Each row comes from the steps of one walk. Every step used is in the known rows, and no mark comes twice. Write the walk behind each row, first mark first.
In the rows, zero is written as 128.
Known rows:
zotal, liru, vemever, gosu: [131 154 124  97 112  91 130 123  99 114 159 110 166 101 183 109 127 179
 142 122 123]
zotal, liru: [134 108 108 123 110 126 119 127  96 123 128 125 130 131 177  90 129 112
 120 118 140]
liru, vemever, gosu: [127 170 140 103 127  95 134 124 127 119 161 116 168  98 143 137 123 194
 150 131 112]
denap, liru, toru, gosu, zotal: [123 212 129 115  91  94 130 140 142 145 118 127 182 176 157 126 104 177
  90 145 140]
liru, vemever: [119 172 132 127 136 121 113 144 138 136 138 123 127 100 143 116 151 179
 133 140  99]
vemever, gosu, denap: [112 143 124 116  79 110 108 110 104 133 143 128 196 101 126 170 149 137
 137 104 129]
nomusi, liru, vemever: [126 202 138 141 172 124 123 153 140 149 160 149 127 106 141 136 140 165
 114 152 104]
vemever, gosu: [133 130 134 105 121 105 150 111 115 106 154 115 163 122 124 148 105 152
 143 118 140]
denap, gosu, zotal, liru, toru: [129 176  93  94 144  92 140 118 109 144 129 136 111 116 231  75 115 161
  88 143 149]
denap, gosu: [148 145 128 140 163 123 155  99 144 139 139 124 112  95 152 132 139 130
 113 161 144]
toru, gosu, denap, liru, vemever: [118 191 157 170  78 113  78 144 134 160 120 113 208 109 133 152 169 169
 112 144  94]
nomusi, gosu, zotal, liru: [131 152  85  77  66 134 137  71 123 133 163 139 155 144 186  63 130 166
 131 134 172]
nomusi, liru, toru, gosu: [127 226 143 125 129  92 157 170  93 161 117 134 150 124 170 163 126 155
  87 135 123]
vemever, gosu, denap, liru, nomusi: [121 138 144 177 118 111  96 159  79 106 164 103 227 116 112 181 161 126
 114 123 110]
zotal, liru, nomusi, gosu, toru: [134 120 101 106  90 140 186  92  52  90 172 114 175  40 167  98 138 130
 125 115 118]
nomusi, gosu, vemever: [151 124 103  97  62 152 181  77 137 141 144 138 157 101 104 117 144 193
 121 163 145]
toru, gosu: [137 173 134 122  80 119 143 128 114 139 121 115 164 138 133 150 140 145
 124 121 139]
denap, liru, toru, gosu: [131 182 162 151 103  91 139 169 103 155  95 103 173 130 156 149 117 156
  95 140 112]
gosu, vemever: [148 115 111 118  86 141 153 116 142 121 127 140 140 126  94 126 127 158
 105 147 130]
zotal, liru, vemever, gosu, denap: [111 166 118 107  68 100  87 116  95 133 152 119 198  84 168 130 164 165
 139 104 114]
denap, gosu, vemever: [166 129 109 130 119 131 178  88 156 129 136 136 127 102 115 130 136 162
  92 172 149]
gosu, denap: [107 139 120 140  86 138  91 124 113 147 119 139 159 112 126 147 166 117
 124 110 118]
vemever, gosu, denap, liru: [119 117 156 159  90 103  92 119 125 133 137 116 219 123 113 169 124 128
 125 128 121]

Write each row's walk:
[134 145  93  75  86 101 133  94 114 102 168 137 170 169 177  91  95 152
 131 113 171]  vemever, gosu, zotal, liru
[106 150 140 146  91 109 111 136 106 178 107 117 182  79 164 136 146 157
 104 151  98]  nomusi, gosu, denap, liru, toru
[149 138  94 112  82 155 181 108 108 118 169 130 172  94 102 131 175 191
 117 160 135]  liru, nomusi, gosu, vemever
[124 204 110  71 117  95 129 103 163 114 178 136 177 142 137 118 110 214
 143 135 143]  liru, vemever, gosu, zotal
[105 147 149 167 117 100  87 165 107 163  88 122 167 104 156 146 132 131
  94 138  90]  gosu, denap, liru, toru
[135 135 127  91  93 102 169  98  86  85 162 111 179  47 169 102  93 160
 135 103  97]  zotal, liru, vemever, gosu, toru
[136 111 135  97 105 107 188  87  97  80 155 118 181  72 125 139  74 131
 139 102 110]  vemever, gosu, toru
[120 140 116 114 124 101 123 159  79 140 100 125 111 107 210  89 121 132
 103 120 114]  zotal, liru, toru
[151 168 141 137  61 106 164 152 123 143  92 119 178 134 122 141 120 182
  75 160 117]  denap, liru, toru, gosu, vemever
[106 149 156 144 121  82 107 153 100 151 108 111 194  98 155 158 117 147
 105 127  95]  vemever, gosu, denap, liru, toru
[131 203 109  90  73 116 137 103 147 130 145 140 171 180 134 127 119 167
 118 124 166]  toru, gosu, zotal
[127 252 118  94 119  95 149 144 122 153 138 159 162 167 165 142 108 176
  87 138 147]  nomusi, liru, toru, gosu, zotal
[126 146 158 167 137 115 101 153 154 138 131 111 155 116 134 121 130 165
 121 162  93]  denap, liru, vemever
[129 172 108 122 112 133 137 104 137 121 188 126 194 147 129 118 140 181
 121 161 151]  denap, liru, nomusi, gosu, zotal
[129 187 125 110  81  94 145 161  69 147  97 111 148 120 208 116 132 149
  98 115 129]  zotal, liru, toru, gosu
[131 136 113 113 108 140 195  93  72  94 175 115 174  41 133 124 134 144
 129 126 108]  liru, nomusi, gosu, toru
[131 134 101 117 107 140 151 120  56 118 175 111 160  90 179 105 180 154
 131 134 144]  zotal, liru, nomusi, gosu
[108 176 128 114  85 104  95 119 117 141 149 122 198  79 137 154 166 176
 142 115 107]  liru, vemever, gosu, denap
[131 128 106 140 127 126 118 163  61  93 154 116 148 118 167 112 164 112
 114 115 131]  zotal, liru, nomusi
[132 168 147 106 141  99 180 110 103 100 183 134 176  48 136 145  85 158
 125 124  93]  nomusi, liru, vemever, gosu, toru
[150 170 110 103  47 110 168 142  93 142  95 128 160 117 167 115 132 181
  82 136 134]  zotal, liru, toru, gosu, vemever
[131 165  89  95 118 109 127 133  84  79 192 125 184 153 169 112 134 149
 123 110 159]  vemever, gosu, zotal, liru, nomusi
[122 187  92  76  81 127 120  91 142 140 170 136 154 117 192  57 152 211
 134 149 140]  nomusi, gosu, zotal, liru, vemever
